Known rows, with every way that one mark hangs from another:
[Y B K P W]: [ 0.16  0.02  0.15  0.11  0.01 -0.19  0.30 -0.24 -0.24  0.24 -0.51 -0.24
 -0.16 -0.23  0.07 -0.10  0.14  0.13  0.17  0.01  0.55  0.54 -0.35]
[Y K]: [ 0.02 -0.10 -0.13  0.03  0.04 -0.05  0.06 -0.07 -0.09  0.08 -0.19 -0.22
 -0.09 -0.05  0.11 -0.06 -0.03  0.03  0.12  0.23  0.12  0.10 -0.18]
[J N [W Y]]: [ 0.08  0.43  0.01  0.30  0.17  0.05  0.11  0.08  0.02 -0.05 -0.23  0.06
  0.04 -0.12 -0.07 -0.13  0.10 -0.09  0.12 -0.28  0.04  0.25  0.02]
[N [J [W S [V T]]]]: [ 0.42  0.47 -0.11  0.16 -0.05  0.26  0.41  0.14  0.25  0.08 -0.10  0.37
 -0.05 -0.22 -0.15  0.21  0.18  0.08 -0.25 -0.51  0.09  0.39  0.24]
[V T [W Y]]: [ 0.08  0.44 -0.11  0.02  0.28  0.30  0.26  0.01  0.06  0.03 -0.19  0.18
  0.15 -0.24 -0.12 -0.30 -0.15 -0.09 -0.08 -0.12 -0.23  0.14 -0.12]
[V T [W J]]: [ 0.03  0.44 -0.17  0.06  0.30  0.14  0.12 -0.16  0.13  0.16 -0.15  0.30
  0.21 -0.19  0.00 -0.25 -0.18 -0.05 -0.12 -0.03  0.03  0.07  0.06]
[V [W J]]: [-0.04  0.37 -0.19  0.03  0.14  0.06  0.08 -0.32  0.10  0.18 -0.14  0.27
  0.20 -0.09 -0.08 -0.12 -0.03 -0.04 -0.04  0.12  0.10  0.13  0.01]
[N [J W]]: [ 0.13  0.24  0.03  0.13 -0.01  0.05  0.14 -0.04  0.07  0.06 -0.14  0.11
 -0.08 -0.38 -0.15  0.15  0.13  0.16 -0.09 -0.50  0.09  0.22  0.06]
[Y K P]: [ 0.03 -0.12 -0.11  0.15  0.04 -0.01  0.17 -0.15 -0.11  0.15 -0.21 -0.22
 -0.06 -0.08  0.13 -0.09  0.06 -0.02  0.36  0.14  0.42  0.34 -0.13]
[P [Y K W]]: [ 0.12 -0.02  0.12  0.07  0.17 -0.02  0.17 -0.15 -0.11  0.16 -0.55 -0.16
 -0.07 -0.25  0.23 -0.25 -0.06  0.28  0.22 -0.10  0.14  0.27 -0.05]
[N J]: [ 0.13  0.04 -0.01 -0.01 -0.14  0.09  0.16  0.05  0.03  0.08 -0.13  0.01
 -0.10 -0.20 -0.03  0.13  0.10  0.05 -0.03 -0.24  0.08  0.10  0.00]
[J [W S]]: [ 0.13  0.24 -0.07  0.11  0.12  0.01  0.14 -0.06  0.14  0.00  0.07  0.20
 -0.01 -0.08 -0.08  0.20  0.10  0.07 -0.20 -0.27 -0.11  0.13  0.17]
[J N [W S V Y]]: [ 0.29  0.59 -0.16  0.33 -0.03  0.16  0.33  0.10  0.14 -0.02 -0.18  0.27
  0.06  0.13 -0.19  0.06  0.30 -0.17  0.05 -0.15  0.12  0.47  0.14]
[W S [V T]]: [ 0.28  0.25 -0.13  0.03 -0.05  0.20  0.27  0.18  0.18  0.02  0.03  0.27
  0.03  0.18  0.00  0.07  0.02 -0.08 -0.15 -0.01  0.00  0.16  0.18]
[V [W J S]]: [ 0.09  0.42 -0.32  0.01  0.12  0.08  0.24 -0.30  0.19  0.20 -0.04  0.38
  0.18  0.02 -0.04  0.05  0.04 -0.07 -0.16  0.09 -0.01  0.13  0.13]
[N [J [W S V]]]: [ 0.36  0.39 -0.14  0.16 -0.22  0.18  0.36 -0.02  0.21  0.10 -0.08  0.34
 -0.05 -0.11 -0.24  0.33  0.32  0.09 -0.16 -0.39  0.14  0.42  0.18]
[V T [W J S]]: [ 0.15  0.48 -0.29  0.01  0.27  0.18  0.27 -0.13  0.23  0.20 -0.07  0.41
  0.18 -0.07  0.07 -0.07 -0.10 -0.08 -0.25 -0.03 -0.08  0.08  0.17]
[K Y]: [ 0.03  0.00  0.10 -0.12 -0.08  0.02  0.13 -0.02 -0.05  0.08 -0.13 -0.02
 -0.03 -0.01  0.07 -0.10  0.12  0.10  0.14 -0.11  0.06  0.08  0.14]
[J N [W [Y K]]]: [ 0.12  0.33 -0.12  0.34  0.23  0.00  0.16  0.01 -0.08  0.05 -0.41 -0.16
 -0.05 -0.19  0.01 -0.18  0.07 -0.06  0.25 -0.04  0.19  0.35 -0.15]
[P [Y W]]: [ 0.09  0.10  0.27  0.04  0.12  0.01  0.10 -0.08 -0.03  0.07 -0.36  0.05
  0.02 -0.21  0.14 -0.17 -0.04  0.26  0.10 -0.34  0.01  0.18  0.13]
[W S V Y]: [ 0.20  0.41 -0.20  0.05 -0.24  0.21  0.42  0.12  0.13  0.03 -0.05  0.26
  0.08  0.31 -0.29  0.16  0.24 -0.15  0.04  0.12  0.00  0.31  0.00]
[W S]: [ 0.12  0.04 -0.13 -0.02 -0.02  0.04  0.16  0.02  0.10  0.02  0.09  0.12
 -0.03  0.13  0.05  0.19  0.06 -0.05 -0.12 -0.01 -0.10  0.01  0.12]
[P [Y B]]: [ 0.29  0.02 -0.02 -0.18 -0.10  0.01  0.05  0.01 -0.15  0.12 -0.45 -0.15
  0.07 -0.06  0.05 -0.10  0.00  0.18 -0.03 -0.13  0.05  0.08 -0.05]
[J [W V]]: [ 0.10  0.33 -0.01  0.21 -0.06  0.05  0.05 -0.10  0.08 -0.01 -0.05  0.21
  0.08 -0.02 -0.28  0.02  0.17  0.07 -0.02 -0.14  0.17  0.33  0.06]
[Y K W]: [ 0.00  0.01  0.15  0.11  0.14 -0.14  0.14 -0.19 -0.08  0.11 -0.29 -0.11
 -0.15 -0.20  0.12 -0.11  0.00  0.13  0.10  0.09  0.19  0.25 -0.20]

Rows:
[ 0.16  0.32  0.01  0.35  0.01  0.02 -0.04 -0.06  0.06 -0.02 -0.18  0.14
  0.03  0.02 -0.05 -0.10  0.19 -0.04  0.06 -0.16  0.29  0.36  0.13]  [J N [W V]]
[ 0.36  0.44 -0.07  0.33  0.16  0.13  0.18  0.15  0.20 -0.01 -0.10  0.29
 -0.01 -0.01  0.11 -0.03  0.08 -0.09 -0.15 -0.27  0.12  0.31  0.30]  [J N [W S [V T]]]
[ 0.14  0.26  0.02  0.16  0.00 -0.25  0.36 -0.31 -0.17  0.36 -0.57 -0.09
 -0.03 -0.14  0.00 -0.07  0.18  0.11  0.24  0.09  0.73  0.58 -0.26]  [Y B K P [W J]]
[-0.01 -0.03  0.18  0.24  0.14 -0.10  0.26 -0.24 -0.11  0.18 -0.32 -0.11
 -0.15 -0.22  0.16 -0.13  0.09  0.10  0.33 -0.02  0.45  0.48 -0.17]  [Y K P W]
[ 0.18  0.64 -0.04  0.23  0.06  0.23  0.29  0.19  0.12 -0.03 -0.16  0.30
  0.14 -0.10 -0.37 -0.10  0.07  0.00  0.01 -0.27  0.04  0.37  0.00]  [J [W [V T] Y]]
[ 0.24  0.65 -0.29  0.20 -0.17  0.13  0.41  0.10  0.16  0.13 -0.22  0.35
  0.15  0.39 -0.12  0.08  0.29 -0.28  0.18  0.18  0.31  0.39  0.15]  [W [J N] S V Y]
[ 0.02  0.49  0.12  0.18 -0.10 -0.08  0.21 -0.17  0.10  0.16 -0.19  0.38
  0.11  0.08 -0.22 -0.01  0.20  0.06  0.09  0.04  0.41  0.39  0.07]  [Y [W J V]]
[ 0.19  0.23 -0.17 -0.03  0.28  0.24  0.22 -0.07  0.16  0.06 -0.01  0.27
  0.07 -0.16  0.12 -0.10 -0.15 -0.06 -0.31 -0.12 -0.28  0.05  0.10]  [V T [W S]]
[ 0.12  0.26 -0.14  0.09 -0.06  0.18  0.47  0.07  0.07  0.06 -0.04  0.13
  0.04  0.11 -0.10  0.14  0.20 -0.15  0.22 -0.11  0.09  0.34  0.03]  [W S [Y P]]
[ 0.26  0.52  0.12  0.18 -0.15 -0.20  0.17 -0.14 -0.04  0.20 -0.52  0.18
  0.05  0.10 -0.05 -0.12  0.28 -0.03  0.00  0.07  0.63  0.47 -0.05]  [Y B [W [J N] V]]
[ 0.29  0.42 -0.28  0.14 -0.02  0.15  0.55  0.03  0.08  0.16 -0.34  0.03
 -0.13 -0.28 -0.18  0.25  0.21  0.07  0.02 -0.27  0.06  0.43 -0.11]  [N [J [W S [Y K]]]]
[ 0.26  0.15  0.10  0.16 -0.18 -0.13  0.36 -0.26 -0.21  0.25 -0.54 -0.12
 -0.11 -0.06 -0.08 -0.11  0.27  0.10  0.21  0.11  0.71  0.75 -0.34]  [Y B K P [W V]]
[ 0.26  0.18  0.12  0.13  0.15  0.12  0.27 -0.02 -0.04  0.16 -0.59  0.00
 -0.02 -0.19  0.18 -0.37 -0.08  0.26  0.20 -0.11  0.25  0.43  0.01]  [P [Y K [W [V T]]]]
[ 0.07  0.13  0.19  0.18  0.06 -0.02  0.36 -0.15  0.09  0.11 -0.05  0.20
 -0.07 -0.07  0.10  0.11  0.17  0.03  0.08 -0.28  0.21  0.40  0.11]  [Y P [W S]]
[ 0.33 -0.08 -0.17 -0.15 -0.07 -0.03  0.11 -0.05 -0.25  0.21 -0.63 -0.37
 -0.03 -0.11  0.14 -0.15 -0.03  0.22  0.08  0.10  0.20  0.17 -0.22]  [P [Y B K]]
[ 0.11  0.30  0.25  0.15  0.07  0.06  0.19  0.06  0.08  0.02 -0.17  0.25
 -0.02 -0.10 -0.05 -0.18  0.01  0.08 -0.07 -0.16  0.16  0.30  0.03]  [Y [W [V T]]]
[-0.01  0.36 -0.27  0.20 -0.02  0.04  0.43 -0.10 -0.06  0.26 -0.35 -0.03
  0.09  0.02 -0.13 -0.07  0.15 -0.11  0.55  0.20  0.53  0.50 -0.15]  [W J [Y K P]]
[ 0.15  0.52 -0.27  0.14  0.02  0.05  0.35  0.14  0.14  0.12 -0.18  0.21
  0.10  0.24  0.03  0.08  0.16 -0.25  0.13  0.07  0.13  0.18  0.16]  [W [J N] S Y]
[ 0.31  0.49 -0.23  0.19  0.04  0.10  0.25  0.15  0.22  0.13 -0.15  0.34
  0.11  0.29  0.17 -0.02  0.09 -0.22 -0.01  0.05  0.31  0.22  0.32]  [W [J N] S [V T]]
[ 0.05  0.33  0.16  0.06  0.11 -0.06  0.18 -0.17  0.03  0.20 -0.42  0.22
  0.13 -0.12  0.06 -0.15  0.01  0.25  0.17 -0.26  0.21  0.21  0.22]  [P [Y [W J]]]
[ 0.15  0.64 -0.33  0.16  0.16  0.17  0.36 -0.14  0.16  0.17 -0.26  0.34
  0.18  0.07 -0.01 -0.11  0.10 -0.28  0.02  0.08  0.05  0.27  0.09]  [V [W [J N] S Y]]
[ 0.19  0.35 -0.21  0.11  0.00  0.21  0.36  0.20 -0.03  0.08 -0.34 -0.01
  0.02  0.05 -0.14 -0.20  0.00 -0.08  0.21  0.21  0.18  0.35 -0.23]  [W [V T] [Y K]]
[ 0.15  0.27 -0.21  0.13  0.06 -0.05  0.14  0.00  0.14  0.13 -0.09  0.18
  0.04  0.21  0.22  0.10  0.12 -0.18  0.02  0.07  0.17  0.08  0.26]  [W [J N] S]
[ 0.14  0.73 -0.35  0.04  0.25  0.28  0.46 -0.02  0.22  0.17 -0.17  0.45
  0.23 -0.04 -0.13 -0.09 -0.07 -0.16 -0.13 -0.05 -0.15  0.19  0.07]  [V T [W J S Y]]
[ 0.42  0.08 -0.01 -0.09  0.02 -0.07  0.36 -0.13 -0.15  0.25 -0.65 -0.17
 -0.13 -0.15  0.22 -0.02  0.06  0.28 -0.05 -0.09  0.14  0.33 -0.11]  [P [Y B K [W S]]]
[ 0.16  0.16  0.36 -0.17 -0.10 -0.18  0.26 -0.12 -0.17  0.16 -0.44 -0.06
 -0.11 -0.18  0.01 -0.11  0.21  0.22 -0.07 -0.20  0.20  0.29 -0.07]  [K [Y B W]]
[ 0.30  0.45 -0.10  0.17  0.09  0.17  0.25  0.09  0.22  0.00  0.02  0.37
  0.06 -0.01 -0.12  0.09  0.07  0.02 -0.22 -0.27 -0.01  0.28  0.23]  [J [W S [V T]]]
[ 0.24  0.04  0.00  0.03  0.15  0.01  0.32 -0.15 -0.03  0.18 -0.44 -0.04
 -0.11 -0.13  0.29 -0.06 -0.01  0.25  0.10 -0.11  0.05  0.27  0.05]  [P [Y K [W S]]]
[-0.08  0.35  0.18  0.23  0.08 -0.12  0.27 -0.24  0.04  0.20 -0.19  0.23
  0.08 -0.10 -0.01 -0.04  0.15  0.05  0.28 -0.18  0.50  0.43  0.09]  [Y P [W J]]
[ 0.19  0.02  0.11 -0.13 -0.21 -0.04  0.28 -0.09 -0.20  0.20 -0.35 -0.13
 -0.04 -0.06  0.02 -0.08  0.28  0.10  0.20 -0.14  0.41  0.40 -0.01]  [K [Y B P]]
[ 0.25  0.13  0.25 -0.10 -0.01 -0.08  0.14 -0.08 -0.15  0.13 -0.55 -0.05
 -0.02 -0.21  0.07 -0.14  0.04  0.29 -0.07 -0.31  0.09  0.22 -0.07]  [P [Y B W]]
[ 0.25  0.36  0.14  0.12  0.06  0.10  0.36  0.08  0.17  0.04 -0.08  0.36
 -0.04  0.02  0.00  0.00  0.06  0.03 -0.20 -0.17  0.04  0.30  0.14]  [Y [W S [V T]]]
[ 0.30  0.36 -0.10  0.32  0.00  0.05  0.14 -0.02  0.15  0.01 -0.07  0.24
 -0.01  0.13  0.00  0.08  0.23 -0.09 -0.08 -0.16  0.16  0.37  0.25]  [J N [W S V]]
